(in the rows, 128 means zero)
Known rows, with every step that occurs
Z Q T L: [135 123 126 114 123 124 109 131 127 102 142 143 155 122  91  80 164 119
 108 166 124 219 126 147  73 129 142  92 117 115 119 123 132 131 118 156
 160 100 124 130 118 130]
F Z Q Y C A N: [128 109 120 134 152 129 138 113 128 115 111 123 103 140 123 146 162 135
 177 144 136 159 128 166 112 125 161 106 154 131 126 138 147  89 118 153
  89 138 154 121 160 128]
U S: [128 135  94  88 148 122 147 134 110 115 111 131  70 146 160 118 141 140
 107 107 150 102 116 131 151 131 123 107 112 133 130 140 130 133 131 136
 136 115  95 105 109 144]
Q Y U: [125  91 150 138 148 125 127 133 122 164 101 167 119 127 110 116 184 128
 159 102 146 183 128 102 119 221 120 137  54 123  85 101 168 127 125  89
 187 125  74  86 117 138]
N T L X: [131 104 156 105  80 152 118 138 125 131 130 135 161 123 111  51  70 135
  78 124 128 157 124  70 140 133 137 109  84  89 132 133  83 137 132 110
 160 131 102 174 124 132]
R Y Q T N A C: [113 141 114 134 133 139 124 131 166 174 114 101  82 135 115 167 145 122
  98 147 117 170 111 113 129 144 101 155 137 133 172 147 168 133 145 122
 112 132 146  92 128 123]
Q T X L N A C: [141 134 105 139 151 139 110 127 150 149 149 104 102 125 122 152  72 118
  96 144 111 165 129 168 142 104 103 141 172 140 180 143 129 133 132 138
 105 117 149 106 138 124]
J X L: [126 125 146 116 131 118 130 136 105 110 164 185 172 125 157  93 143 117
  90  89 127 105 149 117  95  81 130 134 121 139 106 138 119 118 135 118
 167 107 114 145 115 133]
Y J X L: [107 128 158 123 130 110 127 134 105 107 164 172 179 124 137  72 154 114
  88  90 143  93 156 119 102  84 116 138 121 155 100 143 158 143 155 124
 164 121 132 145 110 135]
X T: [123 165 174 113 101 115 147 125 104  93 111 139 141 132  92 121 128 118
 137 128 116 136 120 117 103 115 120 148 114 160 153 133 104 118  92 133
 152 125 110 147 107 130]
Z Y R: [101 146 120  92 144  83 118 124 126  92 119 106 138 125 189 142 145 136
 101 103 147 166 159 113  86 163 120 134  88 123  80 132  70 180  97 122
 125 119 125 101 112 138]
Y J X L N: [130 114 130 149 138 112 119 122 114 107 162 148 148 123 164 117 142 125
 135 116 111  48 167 106 158  86 124 141 157 148 114 123 140 129 131 140
 161 139 146 129 150 132]
M J X T C A N L: [155 146 116 170 112 134 131 117 126 118 155 134 117 127 127 182 128 122
 190 159 144  99  91 142 128 132 130 122 175 140 135 132 145 130 109 135
  93 113 146 116 123 113]
F Z Y S U: [131 149  99 114 114 123 168 126  98 160  93 145 103 139 142 117 141 131
 168 142 161  97 116 147  75 146 135 110  69 112 133  87  53 142 146 137
 130 112 105 154 116 131]
Q M J X T N A C: [ 98 148 105 150 106 139 141 129 149 152  93 116  88 128 114 178 124 111
 119 131 117 143  99 124 128 109 105 159 131 143 184 156 178 135 124 137
 101 145 157 105 130 131]
T X L N A C: [140 145 108 133 145 140 114 128 146 160 157 106  98 126 131 157  72 116
 102 151 118 163 127 148 144 110  99 138 169 140 181 150 106 123 125 140
 103 127 146 109 132 124]
F Z Y: [ 95 114  42  74 134 147 132 129 132 153 115 130 113 118 122 140 139 140
 125 146 119 207 134 150 129 118 120 118 107 103 116 129  51 130 116 173
 163  97 131 120 144 127]
T X: [130 116 150  95 107 135 107 144 129 110 150 112 143 126 115 121  73 140
 137  78 114 152 148 142 118 183 118 161 121 115 117 121 141 124 120 129
 139 120 110 127 121 134]
M Q: [127 120 137 108 140 142 104 127 111 158  76 126 119 111 130 115 164 128
 131 118 142 173 126 124 110 147 132 138 105 143 132 101 149 102 125 112
 134 133 119  85 112 121]
T C A: [118 140 135 120 103 144 126 135 144 142 117 118 128 145 152 143  48 124
 131 123 136 189 110 166  93 175 147 135 155 113  92 165 118 101 123 141
  73 133  89 177 117 128]
U S Y Q M J X T: [ 97 147 156 153 101 118 164 125 110 108  87 164 182 112  66 118 195 117
 128  99 121  66 136  89 123  97 131 143 101 182 130 139 239 140 119 119
 141 136 153 139 109 148]
X L N T: [147 124 134 123 160 123 120 124 131  83 130 117 151 118 124 130 117 131
 133 124  85  68 131 175 173  59 137 131 133 114 106  79  92 153 132 115
 139 130 132 121 157 114]
S Y C A N L X: [147 103 130 136  75 149 130 123 129 150 154 129 146 132 126 106  97 151
 125 137 144  99 127  69 140 132 135 112 130 107 153 136  70 114 132 118
 120 135 114 151 124 126]
Z Y Q M J X L N A: [105 133 114 166 148 123 116 117 138 149 159 120 114 122 132 157 174 116
 103 151 129 105 138 130 127 145 112 115 195 125  99 115 167 144 124 151
 119 160 180 152 136 127]
U S Y: [138 143  71 102 128 137 138 132 121 150 121 159 121 140 132 127 193 143
 107 124 130  55 144  74 153  91 124  82 102 146 129 133  72 120 138 126
 122 117 106 102 119 139]
Z Y Q M J X L: [ 94 112 152 131 144 109 131 130 107 128 150 167 185 113 124  89 173 118
 100  95 135 111 158 128 103  91 135 137 116 144  90 121 182 134 138 124
 179 116 158 132 116 138]
R Y J: [ 90 133 156 104 127 121 130 129 123 134 127 126 133 135 106  71 150 126
 136 109 176  68 172  63 137 177  94 148 106 150  91 156 162 163 173 122
 131 162 127  94 109 135]
C A N: [144 137 132 136 145 140 123 119 111 113 128 123  91 157 170 147 118 134
 177 127 144  99 122 131 135 153 152 120 173 119 111 131 128 102  99 155
  85 140 146 124 151 130]
M J X L N: [133 111 136 146 141 119 125 121 116 121 155 151 144 116 173 125 136 125
 138 112 106  42 162 112 163  78 131 138 156 138 115 122 122 112 119 132
 161 133 146 116 151 128]
U S Y Q M J X L N: [129 103 120 162 151 113 129 118 117 124 146 158 152 119 140 126 186 132
 134 111 107  20 170 100 173  86 141 120 155 158 114 113 180 121 130 131
 164 137 168 110 151 144]
R Y S: [154 153 168 118 134  85 161 131 103 137 103 171  98 144 174  94 183 135
 171  90 165   4 134 102 107 186 108 129  71 121  92 136  67 132 172 104
 137 130  78 129 107 149]
Z Y Q T N L X: [114  99 122 133  64 142 114 129 144 151 135 112 130 128 109 123 117 157
 115 134 121 152 112  76 139 158 123 141 102  88 150 100 129 147 136 118
 191 120 112 147 119 124]
Q Y R: [113 128 121 104 159  77 109 128 124  81 103 138 120 126 163 138 165 128
 110  71 159 161 156  93 101 185 125 115  73 143  92 142 103 167 119  83
 133 125 107  81 119 142]
M J X L N A C: [126 144 104 144 143 142 130 125 145 172 136 117 106 115 146 153  99 109
  98 144 130 127 126 134 152  87 101 137 156 141 170 160 125 125 132 132
  96 134 152 101 132 123]
Q C A: [112 129 135 118 140 143 147 139 136 142 117 113 136 137 170 128  64 132
  82 140 148 142 125 197 110 115 152 119 159  98 100 163 103  80 125 166
  79 151 105 173 105 129]
Y R: [120 139 159  91 136  83 124 127 125  77 125 113 131 125 194 129 156 131
 111  71 154 129 151 106  92 183 118 142 102 135  94 147  83 162 104 103
 109 135 110  95 108 140]
M J X: [ 93 117 124 124 103 138 149 138 123 141  98 147 165 103 165 109 159 121
 127  64 145  56 144  94 138 126 127 157  93 121  94 153 193 127 147 112
 122 135 120 113 120 135]
F Z Q M J X L N T: [124 101 108 137 148 132 138 118 144  82 109 124 175  97  88 131 138 128
 165 112  85  74 136 194 165  58 150 130 127 116 104  88 156 159 142 125
 140 140 158 111 167 123]
J X T C: [112 134 147 134  84  98 149 137 137 112 100 123 155 120  95 136 121 110
 160 104  93 208 116 128  93 153 122 171  93 177 157 165 185 119 137  93
 128 101 103 168 122 124]
N T L: [142 135 135 104 135 130 114 139 122 100 142 143 150 117 104  90 140 115
  88 156 120 158 109 133 123 100 136  95 108 107 104 118  81 144 119 136
 140 116 126 140 127 122]
R Y Q C A N: [134 118 155 144 173 130 140 123 126 136 126 109 106 148 152 134 148 136
 159 144 141 101 139 135 140 154 154 123 171 129 116 140 168  87 126 142
  87 148 165 121 143 127]
A N L: [169 135  90 135 132 122 119 121 113 110 174 126  89 134 142 172 171 134
 194 154 150 108 101 121 140 146 117 113 161 128 151 106  78 131 109 134
 126 105 130  79 124 114]
L N: [141 118 108 125 133 124 122 123 121 121 133 114 107 128 171 148 134 138
 166 125 109  78 149 105 173 140 128 139 155 123 130 116  87 110 108 143
 145 142 119 106 153 130]

Rows
[163 149 103 168 111 132 127 120 125 107 161 140 120 134 126 188 131 125
 188 161 138 121  92 135 116 138 133 123 172 140 137 132 127 132 107 138
  95 109 136 129 124 118]
J X T C A N L
[155 147 114 172 115 133 128 118 130 114 163 144 124 135 115 168 131 123
 186 162 151  93 109 106 121 146 122 125 172 151 126 142 161 147 128 133
  93 122 146 119 120 119]
R Y J X T C A N L
[135 153 107 151  70 126 132 129 133 102 145 148 108 129 121 201 177 131
 160 148 110  95  81 104 114 114 111 148 131 126 153 108 117 137 105 139
 164 118 118 117 112 116]
J X T N L
[103 127 158 127 146 133 145 138 141 153 123 101 155 130 147 122 107 132
  78 143 153 157 127 193 112 140 151 124 161 109  94 152 152  83 130 158
  86 158 121 177  97 130]
Y Q C A
[107 121 184 108 144 115 134 134 132 163 139 124 156 124  96  95 222 133
 130 118 149 133 161  42 124 224 123 147 107 138  94 128 184 118 148  93
 157 140 120 105 100 136]
R Y Q
[142 129 133 140 140 130 123 121 123 119 122 110  89 155 159 153 110 130
 193 129 129 140 116 145 126 170 151 128 169 132 124 140 145 102 112 139
  77 130 142 133 157 124]
T C A N
[130 106 125 142 156 122 130 124 129  80 112 127 166 109 115 128 126 127
 144  97  89  38 138 174 177  58 147 139 129 117  96  82 151 165 140 112
 135 141 153 114 163 124]
Q M J X L N T
[ 82 101 138 111 173  89 154 142 136 161 117  66 154 109 119 110 194 138
  85 157 130 204 147 180 129 127 125 135 105 130 140 122 167  95 155 136
 154 124 145 138 102 119]
Z Y Q C
[138 161 109 142 133 138 125 124 139 155 138 114  95 124 119 156  98 107
  99 183 122 172 111 123 140 104 101 123 161 147 191 161  97 124 107 149
 100 130 147 117 129 125]
X T L N A C
[118 109  84 121 167 129  92 129 112 153  58 160 101 120  91 132 166 125
 137 113 149 209 135  97 129 149 139 100  68 148 128 103 160 111 144  88
 169 116 106  77 130 126]
M Q Y
[133 114 138 113 150 127 154 133 116 142 108 145  78 141 153 109 164 141
 121 105 155 115 109 133 143 179 117 125  90 130 104 123 178 139 122 120
 154 119  87  93 102 149]
Y U S
[148 114 128 135  78 158 121 124 122 142 155 128 121 137 142 112  65 147
 145 129 156 114 114  75 146 164 133 116 136  95 147 133  80 124 122 122
 132 133 103 151 121 129]
C A N L X
[143 119 124 133 154 122 125 127 132  80 125 129 165 113 129 130 123 129
 130 112  83  56 134 164 171  55 142 138 127 114 101  85 121 159 138 109
 136 132 134 130 159 118]
J X L N T
[144 107 135 119 144 137  92 133 116 122 119 153 136 114 104  79 161 119
  76 153 123 201 120 143  95 124 142 105 121 130 122 115 148 125 122 141
 154  97 140 117 127 126]
M Q T L
[134  92 177 119  96 153 131 132 132 134 129 139 159 129 110  52  66 137
  75 135 129 130 137  64 133 121 152 112 102  93 118 148 100 123 138 111
 129 144 123 177 135 133]
R Y C A N T L X
[118 146 191 116  66 133 146 125 107 111 109 137 153 131  84  90  78 127
 120 114 118 142 126  78 117 126 122 151  96 144 168 141 108 120 101 117
 168 133 101 175 107 136]
L X T
[132 150 103 139 130 137 115 122 141 144 152 107  75 134 162 172 142 121
 118 155 130 106 121 120 139 171 101 114 193 109 121 127  89 125 115 151
  95 164 133 145 137 119]
L N A
[128 108 127 121  49 151 120 133 136 145 141 125 115 133 137 124  92 151
 134 118 131 122 106  57 141 159 118 137 102  89 160 122  78 129 128 115
 175 133  90 143 116 126]
T N L X
[133 161 113 123 112 112 164 127  91 155  94 137 106 148 152 117 137 130
 166 142 165  79 121 134  70 144 136 115  66 112 125  78  58 146 145 130
 130 115  98 155 107 131]
Z Y S U
[146 114 189 120 167 121 114 134 125  89 176 129 161 129 111 107  64 128
  96 113  99 137 141 219 114  62 139 133 154 129 114 106 129 120 132 127
 141 113 155 156 132 119]
Q C A N T X L
[129 145 139 167 120 130 129 117 125 115 117 128 130 148 122 146 134 123
 186 131 126 103 129 117 128 134 144 129 159 164 123 151 201 120 127 138
  70 138 167 150 155 129]
S Y J X T C A N
[125 129 159 129  67 108 141 132 139 127 118 107 139 124  77 125  76 120
 159 129 102 228 104 117 105 169 115 158  99 164 182 156 132 119 131  89
 145 100  94 169 115 118]
N L X T C
[143 110 141 116 126 136 104 138 145  85 138  94 158 114  97 141  60 143
 148  90  80 111 144 177 161 137 129 163 129 107 104  87 160 153 130 119
 128 130 130 129 151 125]
L N T X
[129 134 132 147 118 143 125 133 154 117 122 130 160 134 147 147  38 121
 121 123 107 146 116 187 114 118 159 134 159 112  76 146 148 123 134 130
  74 134 113 191 138 125]
J X L N T C A
[103 130  73 116 138 111 116 126 128 124  91 145 129 129  74 135 171 124
 181 134 148 228 142 102  94 159 140  84  61 125 121 113 135 122 142 110
 177 119  81  97 120 131]
Z Q Y
[124 156  95 114 136 141 129 133 141 170 127 103  92 130 134 150 100 114
  98 149 146 185 109 136 128 131  96 131 140 130 178 163  92 124 131 134
  87 128 120 103 115 124]
N A C
[143 103 122 145  72 147 120 120 142 136 143 110 140 134 107 112  63 147
 166 137 138 171 111 111 119 171 140 119 130 102 156 129 128 132 136 114
 131 120 104 152 124 124]
Z Q T C A N L X
[140 119 187 124 158 121 118 129 132  89 176 120 174 126  97 107  73 127
 117 125 101 157 142 224  93  68 143 127 145 127 114 103 141 119 133 131
 142 116 150 155 126 118]
Z Q C A N T X L
[106 130 146 129 142 140 143 137 144 166 126 110 166 130 138 125 124 134
  74 151 146 139 135 177 115 124 151 112 159 112  94 152 137  79 137 157
  82 156 126 176 100 130]
S Y Q C A
[145 127 127 115 162 123 129 125 124  78 102  97 124 131 118 136 149 134
 174 113 104  87 112 166 168 103 139 132 115 112 119  82 130 157 135 107
 107 128 144 102 162 114]
A N T
[140  93  97 137 152 127 104 121 135 127 145 132 129 110 113 123 169 134
 118 174  91 151 145 132 161 121 139 108 160 123 123 112 133 126 108 170
 173 112 169 123 168 129]
F Z Y Q T L N
[134 138 102 143 152 135 111 126 151 166 140 100 103 120 114 146 129 115
  85 173 123 188 117 138 146 129 107 125 168 139 177 147 148 133 130 144
 103 124 157 108 132 125]
Y Q T L N A C
[133 149  85 130 140 141 125 127 145 168 132  97  83 127 146 166  94 117
 114 156 131 158 118 129 155 122 100 134 158 134 182 155  95 124 123 142
  90 136 132  99 134 125]
L N A C
[141 148 114 132 119 107 157 129  90 148  81 158  93 148 132 114 147 124
 173 121 173  79 118 118  81 162 139 102  52 125 132  84  82 138 159 103
 136 119  84 143 112 134]
Q Y S U
[141 124 129 137 153 128 142 117 116 117 121 123  97 154 158 142 162 141
 144 137 134  78 130 142 134 104 156 107 166 138 123 137 135  99 114 151
  69 138 158 126 152 132]
U S Y C A N
[115 154  97 124 117 140 127 133 153 167 114 101  66 138 141 179 122 119
 106 147 121 169  96 124 131 125  96 146 136 125 186 150 110 123 127 139
 104 136 130 102 127 121]
T N A C
[141 143  81 147 157 138 117 125 153 173 139 112  98 123 110 149 147 119
  73 183 123 158 119 126 158 107 108 104 160 151 178 150 153 136 136 140
  97 119 163 102 134 130]
U S Y Q T L N A C
[135 119 138 137 155 127 130 125 135  93 118 124 164 105 127 128 125 126
 132 108  88  40 136 169 181  50 138 139 126 115  97  85 133 157 140 108
 134 135 144 120 157 114]
M J X L N T
[137 109 161 120  90 162 115 133 125 128 131 137 152 130 119  62  55 136
  91 133 130 147 119  77 142 132 150 103 106  86 123 136  96 131 121 123
 135 140 120 183 136 133]
C A N T L X
[114 156 123 133  93 145 133 129 152 165 110 104  81 138 118 164  91 119
  99 149 117 175  95 106 129 117  97 151 126 132 204 156 118 126 119 131
 116 141 132 126 124 124]
L X T N A C
[148 117 185 111 154 117 105 132 117  83 179 137 154 129 104 101  92 127
 119  99  97 129 144 183 117  87 129 140 137 136 117  93 122 134 126 114
 159 104 146 132 137 120]
A N T X L
